Each row comes from the steps of one path. Every step used is in the known rows, and no mark comes twice. Write the path behind each row, first mark first.
In the rows, zero is written as 100.
Known rows:
momenor -> senuli: 95; 66; 105; 106; 109; 113; 98; 95; 91; 108; 107; 92; 102; 118; 97; 91; 110; 113; 109; 108; 73; 98; 106; 99; 112; 99; 108; 110; 97; 107; 127; 103; 109; 82
gife -> meve -> figes -> liri -> tosu -> momenor: 76; 101; 101; 93; 102; 103; 104; 100; 116; 111; 103; 109; 111; 112; 98; 90; 94; 100; 93; 99; 114; 91; 103; 110; 96; 90; 130; 104; 99; 105; 93; 92; 95; 118
figes -> liri -> tosu -> momenor -> zadufa -> funu: 90; 106; 105; 89; 86; 99; 110; 101; 116; 110; 71; 108; 98; 107; 102; 88; 90; 89; 95; 108; 97; 101; 111; 128; 105; 102; 94; 115; 101; 111; 104; 91; 92; 100
ninor -> liri: 94; 91; 113; 109; 105; 121; 89; 91; 99; 106; 108; 90; 99; 115; 97; 90; 106; 95; 115; 95; 84; 112; 106; 104; 109; 104; 100; 102; 92; 106; 121; 98; 111; 90
rele -> tuzise -> zadufa -> momenor: 111; 101; 106; 97; 93; 94; 108; 101; 112; 101; 116; 114; 88; 88; 103; 92; 102; 97; 88; 107; 64; 89; 116; 73; 99; 101; 75; 85; 94; 82; 92; 73; 102; 84
tosu -> liri -> vezel: 97; 86; 107; 104; 89; 106; 100; 88; 94; 90; 101; 95; 95; 120; 109; 89; 108; 100; 112; 105; 77; 109; 99; 103; 116; 94; 121; 105; 84; 98; 107; 85; 101; 81
senuli -> tuzise -> zadufa -> momenor -> tosu -> benok: 123; 105; 90; 100; 92; 92; 109; 102; 116; 107; 113; 108; 93; 81; 113; 92; 98; 90; 68; 123; 71; 88; 132; 107; 91; 112; 69; 95; 114; 100; 100; 76; 99; 80
tosu -> momenor: 102; 91; 108; 101; 95; 99; 96; 92; 104; 111; 106; 107; 99; 106; 85; 90; 103; 102; 106; 105; 75; 104; 96; 108; 94; 98; 111; 103; 87; 114; 105; 92; 102; 80
ninor -> momenor -> zadufa: 117; 87; 102; 107; 106; 100; 88; 99; 104; 108; 81; 109; 99; 98; 108; 89; 104; 96; 96; 111; 83; 105; 89; 107; 109; 114; 91; 93; 96; 108; 127; 95; 103; 95
funu -> zadufa: 105; 87; 106; 108; 102; 105; 109; 92; 97; 96; 121; 104; 103; 107; 100; 95; 103; 95; 111; 123; 78; 105; 108; 123; 101; 108; 96; 104; 89; 99; 115; 98; 104; 93
tosu -> liri -> ninor: 93; 82; 109; 103; 96; 105; 108; 85; 91; 93; 96; 94; 94; 118; 111; 93; 104; 97; 99; 90; 69; 100; 101; 100; 89; 100; 127; 109; 86; 102; 109; 97; 104; 89
ninor -> momenor: 114; 76; 110; 108; 103; 99; 83; 98; 100; 108; 106; 105; 97; 115; 108; 91; 111; 104; 106; 98; 80; 106; 90; 98; 104; 108; 101; 96; 92; 102; 125; 96; 111; 91
ninor -> momenor -> tosu -> liri: 113; 62; 105; 106; 105; 107; 83; 92; 100; 110; 96; 96; 98; 96; 128; 90; 99; 99; 96; 107; 75; 106; 93; 108; 104; 111; 94; 107; 98; 114; 115; 91; 100; 97
vezel -> liri -> figes -> meve: 93; 87; 108; 97; 88; 111; 92; 91; 100; 110; 126; 109; 90; 114; 97; 91; 103; 113; 93; 101; 114; 115; 82; 106; 99; 91; 111; 102; 97; 94; 116; 90; 107; 109
meve -> figes -> liri -> tosu: 81; 96; 106; 95; 97; 115; 108; 96; 98; 106; 129; 107; 115; 117; 102; 92; 97; 95; 105; 98; 117; 100; 113; 102; 109; 109; 105; 110; 104; 92; 112; 105; 105; 105
tosu -> liri -> ninor -> momenor: 106; 73; 106; 105; 99; 103; 90; 90; 95; 96; 86; 102; 91; 117; 125; 93; 102; 103; 96; 85; 74; 98; 85; 97; 90; 104; 122; 102; 88; 103; 111; 96; 106; 98
vezel -> liri: 95; 75; 110; 103; 102; 123; 87; 98; 97; 109; 118; 95; 98; 107; 90; 85; 107; 107; 110; 97; 87; 116; 102; 102; 104; 106; 87; 105; 89; 95; 117; 96; 104; 88
tosu -> liri -> figes -> meve: 93; 76; 112; 102; 84; 93; 104; 79; 97; 104; 113; 104; 90; 121; 110; 97; 98; 102; 95; 102; 100; 103; 88; 107; 95; 83; 135; 106; 94; 107; 108; 86; 105; 103
figes -> meve -> gife: 103; 93; 108; 102; 95; 95; 104; 87; 99; 110; 134; 109; 93; 116; 103; 94; 101; 84; 99; 113; 102; 122; 98; 100; 100; 85; 112; 107; 99; 115; 123; 87; 114; 100
liri -> tosu -> benok: 107; 88; 100; 108; 91; 99; 100; 106; 101; 106; 115; 83; 97; 121; 106; 95; 109; 89; 112; 103; 84; 85; 131; 105; 102; 107; 98; 116; 100; 98; 122; 94; 104; 78
meve -> figes -> liri -> tosu -> benok: 87; 93; 97; 103; 92; 118; 107; 97; 102; 110; 131; 85; 112; 123; 104; 94; 94; 89; 105; 110; 121; 88; 127; 104; 107; 106; 102; 119; 101; 99; 114; 104; 106; 97
ninor -> momenor -> senuli -> tuzise: 117; 54; 100; 111; 108; 101; 80; 108; 94; 109; 99; 113; 97; 126; 114; 94; 110; 122; 99; 95; 77; 94; 96; 101; 107; 110; 91; 92; 103; 98; 128; 95; 107; 91
senuli -> tuzise -> zadufa -> momenor: 113; 99; 104; 97; 93; 85; 108; 103; 110; 98; 108; 128; 93; 95; 100; 92; 104; 100; 80; 99; 69; 93; 117; 99; 89; 107; 82; 81; 104; 89; 97; 78; 103; 81
liri -> ninor -> momenor -> tosu -> benok: 119; 102; 90; 105; 101; 107; 94; 94; 104; 105; 99; 90; 94; 105; 128; 94; 107; 94; 82; 112; 78; 95; 98; 103; 95; 114; 105; 112; 101; 105; 128; 97; 110; 97
meve -> figes -> liri: 79; 88; 109; 101; 100; 120; 107; 84; 98; 110; 133; 102; 114; 116; 92; 92; 97; 96; 104; 109; 112; 111; 101; 101; 108; 102; 112; 109; 92; 99; 114; 105; 111; 101
momenor -> senuli -> tuzise -> zadufa: 102; 75; 99; 107; 109; 96; 102; 102; 99; 103; 110; 109; 103; 100; 102; 95; 110; 113; 86; 103; 71; 88; 109; 100; 104; 107; 94; 91; 112; 94; 125; 89; 104; 82
funu -> zadufa -> tuzise: 111; 73; 103; 102; 101; 104; 108; 95; 101; 97; 112; 85; 100; 125; 96; 96; 98; 92; 107; 131; 72; 100; 120; 115; 98; 103; 87; 105; 86; 93; 100; 85; 99; 91
rele -> tuzise: 105; 81; 112; 107; 97; 102; 101; 98; 98; 101; 125; 100; 92; 117; 101; 96; 111; 98; 112; 104; 70; 100; 113; 79; 105; 103; 88; 100; 84; 82; 114; 84; 106; 82
zadufa -> momenor -> senuli -> tuzise: 107; 68; 102; 100; 99; 103; 100; 107; 95; 106; 102; 118; 93; 122; 100; 91; 103; 119; 96; 100; 69; 92; 119; 99; 100; 101; 87; 96; 100; 100; 103; 90; 101; 82
ninor -> momenor -> zadufa -> funu: 115; 93; 105; 103; 94; 95; 97; 98; 103; 109; 64; 109; 86; 112; 110; 90; 105; 91; 92; 115; 82; 114; 95; 116; 110; 107; 82; 102; 93; 105; 132; 99; 103; 98
tuzise -> zadufa -> funu: 98; 105; 111; 100; 91; 88; 115; 91; 105; 102; 100; 103; 90; 104; 99; 92; 110; 87; 88; 111; 76; 108; 108; 108; 103; 97; 97; 103; 98; 95; 127; 94; 110; 85
vezel -> liri -> figes: 92; 88; 104; 98; 96; 116; 92; 92; 96; 103; 116; 103; 97; 109; 89; 86; 101; 111; 101; 96; 105; 104; 87; 101; 99; 99; 97; 107; 91; 87; 114; 100; 100; 99
vezel -> liri -> ninor -> momenor -> senuli -> tuzise: 107; 63; 93; 103; 110; 123; 75; 112; 92; 102; 93; 113; 92; 120; 117; 88; 107; 134; 85; 79; 85; 98; 85; 96; 98; 115; 90; 93; 102; 84; 123; 97; 104; 104
zadufa -> tuzise: 106; 70; 111; 100; 98; 101; 99; 97; 100; 104; 106; 83; 96; 135; 91; 94; 107; 94; 106; 109; 69; 101; 116; 94; 100; 98; 97; 104; 85; 94; 106; 84; 104; 79

Write each row's path:
112; 87; 99; 95; 97; 99; 98; 96; 112; 112; 70; 92; 98; 107; 84; 90; 93; 92; 93; 122; 70; 97; 105; 110; 95; 102; 90; 101; 87; 111; 90; 78; 89; 84 : tosu -> momenor -> zadufa -> tuzise
84; 102; 102; 91; 93; 110; 103; 97; 106; 114; 118; 113; 114; 107; 95; 91; 89; 100; 102; 99; 115; 98; 103; 108; 99; 104; 109; 110; 99; 101; 95; 99; 97; 104 : meve -> figes -> liri -> tosu -> momenor
67; 106; 102; 96; 107; 112; 118; 84; 104; 96; 108; 103; 106; 123; 105; 93; 104; 95; 83; 99; 106; 104; 94; 99; 95; 89; 150; 102; 91; 95; 111; 103; 110; 122 : gife -> meve -> figes -> liri -> ninor
85; 107; 91; 97; 114; 111; 105; 89; 111; 100; 73; 112; 107; 106; 118; 90; 97; 97; 70; 106; 113; 102; 77; 105; 100; 101; 134; 91; 98; 101; 116; 101; 103; 135 : gife -> meve -> figes -> liri -> ninor -> momenor -> zadufa
100; 101; 108; 101; 92; 97; 115; 91; 100; 105; 75; 103; 89; 111; 97; 91; 105; 85; 96; 118; 78; 116; 110; 119; 109; 104; 89; 111; 92; 105; 130; 98; 102; 89 : momenor -> zadufa -> funu
96; 89; 103; 98; 101; 108; 110; 82; 94; 95; 97; 95; 97; 99; 124; 93; 102; 93; 87; 103; 66; 105; 101; 106; 92; 108; 118; 116; 99; 105; 111; 96; 100; 94 : momenor -> tosu -> liri -> ninor
114; 110; 94; 91; 87; 101; 110; 96; 111; 88; 102; 107; 86; 73; 128; 87; 96; 98; 77; 121; 60; 96; 110; 81; 113; 101; 78; 92; 99; 80; 79; 60; 89; 89 : rele -> tuzise -> zadufa -> momenor -> tosu -> liri -> vezel
97; 86; 105; 101; 87; 92; 107; 76; 96; 103; 122; 106; 92; 117; 110; 93; 86; 88; 92; 108; 117; 107; 86; 103; 93; 74; 123; 114; 97; 115; 107; 88; 102; 112 : tosu -> liri -> figes -> meve -> gife
96; 98; 101; 95; 91; 110; 95; 88; 100; 109; 135; 111; 91; 109; 98; 87; 91; 99; 89; 106; 131; 119; 79; 100; 96; 82; 102; 110; 100; 100; 115; 91; 104; 118 : vezel -> liri -> figes -> meve -> gife
114; 98; 95; 100; 92; 109; 104; 96; 109; 113; 110; 89; 92; 99; 107; 89; 98; 90; 91; 127; 72; 98; 128; 107; 99; 104; 83; 115; 97; 114; 104; 89; 102; 80 : zadufa -> momenor -> tosu -> benok
101; 108; 103; 97; 89; 88; 109; 81; 98; 104; 132; 116; 92; 117; 103; 95; 95; 89; 88; 110; 119; 112; 85; 100; 95; 79; 121; 109; 102; 107; 119; 91; 109; 112 : liri -> figes -> meve -> gife
107; 101; 100; 90; 86; 110; 104; 92; 101; 94; 93; 105; 90; 98; 119; 83; 97; 99; 92; 116; 70; 111; 106; 106; 111; 99; 100; 106; 94; 104; 87; 79; 92; 88 : zadufa -> momenor -> tosu -> liri -> vezel
91; 105; 108; 105; 98; 113; 95; 85; 98; 100; 106; 99; 99; 118; 96; 91; 101; 101; 106; 95; 101; 102; 91; 103; 103; 98; 109; 105; 94; 96; 116; 104; 107; 102 : ninor -> liri -> figes
101; 72; 107; 104; 102; 110; 100; 85; 96; 106; 106; 89; 100; 95; 115; 90; 100; 92; 101; 111; 69; 109; 109; 111; 102; 106; 100; 115; 98; 113; 113; 92; 98; 88 : momenor -> tosu -> liri
105; 102; 111; 102; 88; 88; 115; 96; 107; 99; 109; 103; 83; 105; 105; 96; 110; 89; 91; 111; 67; 100; 116; 84; 105; 98; 78; 98; 92; 76; 119; 82; 107; 86 : rele -> tuzise -> zadufa -> funu
96; 113; 107; 104; 96; 121; 91; 92; 98; 93; 102; 96; 96; 123; 102; 87; 112; 101; 115; 101; 87; 116; 98; 102; 123; 101; 109; 98; 90; 93; 118; 90; 109; 90 : ninor -> liri -> vezel
115; 86; 96; 98; 95; 94; 92; 81; 102; 109; 113; 111; 92; 98; 136; 92; 82; 91; 75; 114; 118; 110; 71; 106; 96; 86; 106; 112; 110; 119; 112; 86; 100; 127 : ninor -> momenor -> tosu -> liri -> figes -> meve -> gife
107; 94; 106; 105; 100; 95; 107; 97; 107; 99; 125; 104; 95; 92; 102; 96; 111; 96; 95; 107; 69; 93; 110; 76; 104; 106; 85; 88; 95; 78; 114; 78; 107; 84 : rele -> tuzise -> zadufa
104; 93; 94; 101; 106; 105; 86; 115; 110; 108; 87; 111; 104; 92; 106; 91; 97; 117; 89; 85; 81; 78; 111; 109; 102; 112; 83; 91; 123; 98; 104; 85; 94; 94 : ninor -> liri -> tosu -> momenor -> senuli -> tuzise -> zadufa
117; 66; 97; 109; 112; 93; 86; 108; 103; 106; 100; 115; 102; 100; 115; 94; 109; 120; 81; 98; 77; 85; 93; 96; 106; 112; 89; 81; 114; 94; 128; 90; 106; 92 : ninor -> momenor -> senuli -> tuzise -> zadufa
100; 102; 107; 100; 97; 111; 85; 104; 108; 109; 93; 102; 100; 107; 99; 89; 97; 99; 113; 85; 85; 97; 108; 110; 99; 107; 97; 104; 100; 107; 102; 92; 98; 91 : ninor -> liri -> tosu -> momenor
107; 91; 102; 101; 90; 98; 105; 90; 98; 97; 45; 102; 81; 112; 127; 91; 96; 90; 82; 101; 75; 106; 90; 115; 96; 104; 104; 108; 89; 106; 119; 98; 98; 105 : tosu -> liri -> ninor -> momenor -> zadufa -> funu
101; 120; 102; 96; 89; 107; 99; 103; 111; 110; 52; 104; 89; 104; 100; 87; 92; 88; 99; 101; 88; 105; 112; 128; 106; 107; 79; 110; 102; 110; 109; 95; 90; 102 : ninor -> liri -> tosu -> momenor -> zadufa -> funu
104; 108; 104; 97; 87; 94; 110; 92; 108; 111; 64; 109; 87; 103; 88; 90; 97; 90; 93; 119; 77; 112; 102; 125; 100; 100; 92; 110; 88; 117; 112; 94; 95; 89 : tosu -> momenor -> zadufa -> funu
117; 107; 99; 92; 98; 88; 112; 101; 112; 102; 109; 129; 95; 76; 113; 92; 102; 96; 68; 110; 67; 100; 117; 104; 92; 115; 71; 85; 116; 94; 100; 75; 98; 87 : senuli -> tuzise -> zadufa -> momenor -> tosu
77; 78; 93; 100; 118; 120; 97; 95; 105; 105; 91; 101; 108; 124; 119; 90; 101; 118; 78; 100; 109; 91; 77; 95; 105; 88; 144; 100; 98; 103; 119; 109; 111; 132 : gife -> meve -> figes -> liri -> ninor -> momenor -> senuli
77; 92; 96; 105; 100; 109; 107; 101; 113; 109; 117; 81; 109; 127; 108; 93; 99; 89; 97; 108; 119; 83; 127; 107; 105; 89; 124; 115; 100; 100; 112; 96; 102; 111 : gife -> meve -> figes -> liri -> tosu -> benok
113; 85; 100; 96; 95; 92; 107; 97; 109; 101; 98; 119; 94; 74; 121; 90; 92; 96; 71; 108; 63; 95; 119; 107; 90; 110; 74; 91; 111; 101; 88; 73; 91; 88 : senuli -> tuzise -> zadufa -> momenor -> tosu -> liri
109; 107; 98; 95; 95; 94; 102; 106; 109; 108; 76; 113; 101; 89; 98; 90; 97; 96; 98; 103; 80; 93; 107; 118; 99; 114; 94; 102; 104; 109; 104; 88; 88; 88 : liri -> tosu -> momenor -> zadufa
115; 94; 96; 89; 95; 93; 99; 109; 113; 109; 66; 96; 97; 108; 94; 91; 94; 90; 93; 110; 73; 86; 116; 110; 96; 108; 83; 103; 99; 102; 89; 75; 83; 87 : liri -> tosu -> momenor -> zadufa -> tuzise
106; 100; 101; 99; 98; 100; 102; 92; 108; 111; 80; 109; 100; 88; 88; 89; 97; 96; 96; 115; 77; 104; 95; 117; 98; 107; 100; 101; 92; 120; 106; 91; 94; 85 : tosu -> momenor -> zadufa
113; 86; 91; 103; 111; 94; 94; 105; 100; 95; 91; 121; 98; 103; 122; 96; 111; 119; 69; 89; 72; 83; 87; 92; 96; 113; 105; 81; 114; 86; 127; 94; 108; 98 : liri -> ninor -> momenor -> senuli -> tuzise -> zadufa
106; 104; 106; 94; 95; 92; 107; 97; 111; 103; 107; 113; 95; 85; 96; 88; 101; 95; 86; 107; 72; 96; 109; 94; 96; 101; 93; 90; 99; 100; 99; 86; 105; 83 : tuzise -> zadufa -> momenor
97; 80; 107; 98; 99; 117; 87; 111; 98; 107; 114; 100; 98; 108; 101; 86; 107; 107; 111; 86; 91; 104; 113; 102; 104; 113; 81; 108; 101; 86; 115; 94; 99; 92 : vezel -> liri -> tosu
92; 103; 112; 103; 91; 109; 94; 83; 101; 106; 115; 106; 92; 124; 103; 96; 103; 101; 98; 99; 110; 111; 86; 106; 103; 91; 124; 100; 99; 102; 119; 93; 113; 111 : ninor -> liri -> figes -> meve
111; 71; 94; 104; 101; 106; 108; 107; 97; 98; 106; 122; 96; 112; 104; 92; 94; 117; 97; 122; 70; 91; 122; 121; 99; 107; 76; 96; 100; 97; 97; 91; 95; 93 : funu -> zadufa -> momenor -> senuli -> tuzise
93; 79; 96; 94; 103; 97; 98; 112; 117; 107; 107; 115; 114; 95; 107; 92; 95; 118; 85; 91; 90; 73; 110; 110; 101; 106; 97; 95; 122; 98; 100; 83; 97; 92 : figes -> liri -> tosu -> momenor -> senuli -> tuzise -> zadufa
105; 69; 99; 105; 101; 101; 92; 103; 98; 112; 100; 115; 99; 116; 91; 93; 103; 121; 100; 101; 72; 92; 103; 109; 97; 101; 100; 102; 98; 109; 108; 90; 99; 80 : tosu -> momenor -> senuli -> tuzise
110; 83; 94; 88; 97; 114; 86; 117; 113; 114; 68; 90; 96; 98; 89; 83; 87; 101; 94; 104; 85; 94; 112; 111; 97; 111; 63; 105; 98; 97; 84; 75; 78; 93 : vezel -> liri -> tosu -> momenor -> zadufa -> tuzise
104; 105; 97; 88; 93; 93; 114; 84; 109; 99; 96; 110; 96; 68; 116; 86; 85; 97; 67; 114; 83; 88; 97; 104; 92; 97; 95; 103; 108; 104; 86; 86; 90; 100 : tuzise -> zadufa -> momenor -> tosu -> liri -> figes
109; 58; 103; 109; 110; 110; 80; 102; 95; 113; 98; 98; 100; 118; 109; 91; 108; 120; 103; 103; 78; 95; 91; 96; 114; 103; 102; 103; 98; 109; 131; 103; 110; 92 : ninor -> momenor -> senuli
112; 75; 104; 101; 91; 95; 89; 84; 102; 111; 104; 110; 91; 103; 136; 95; 95; 103; 78; 110; 102; 105; 72; 111; 98; 96; 118; 104; 107; 111; 113; 86; 102; 118 : ninor -> momenor -> tosu -> liri -> figes -> meve
105; 115; 101; 92; 84; 88; 111; 104; 109; 108; 59; 114; 88; 103; 99; 89; 97; 89; 94; 107; 81; 101; 112; 126; 101; 106; 87; 111; 100; 108; 110; 92; 88; 91 : liri -> tosu -> momenor -> zadufa -> funu
102; 80; 98; 103; 103; 114; 81; 114; 101; 110; 87; 108; 100; 118; 104; 91; 98; 120; 106; 81; 82; 84; 114; 112; 103; 110; 86; 100; 111; 103; 104; 91; 94; 94 : ninor -> liri -> tosu -> momenor -> senuli -> tuzise
100; 87; 104; 94; 94; 113; 82; 112; 106; 113; 103; 105; 98; 98; 92; 84; 98; 111; 107; 86; 89; 101; 103; 110; 96; 108; 86; 107; 97; 100; 98; 89; 91; 90 : vezel -> liri -> tosu -> momenor
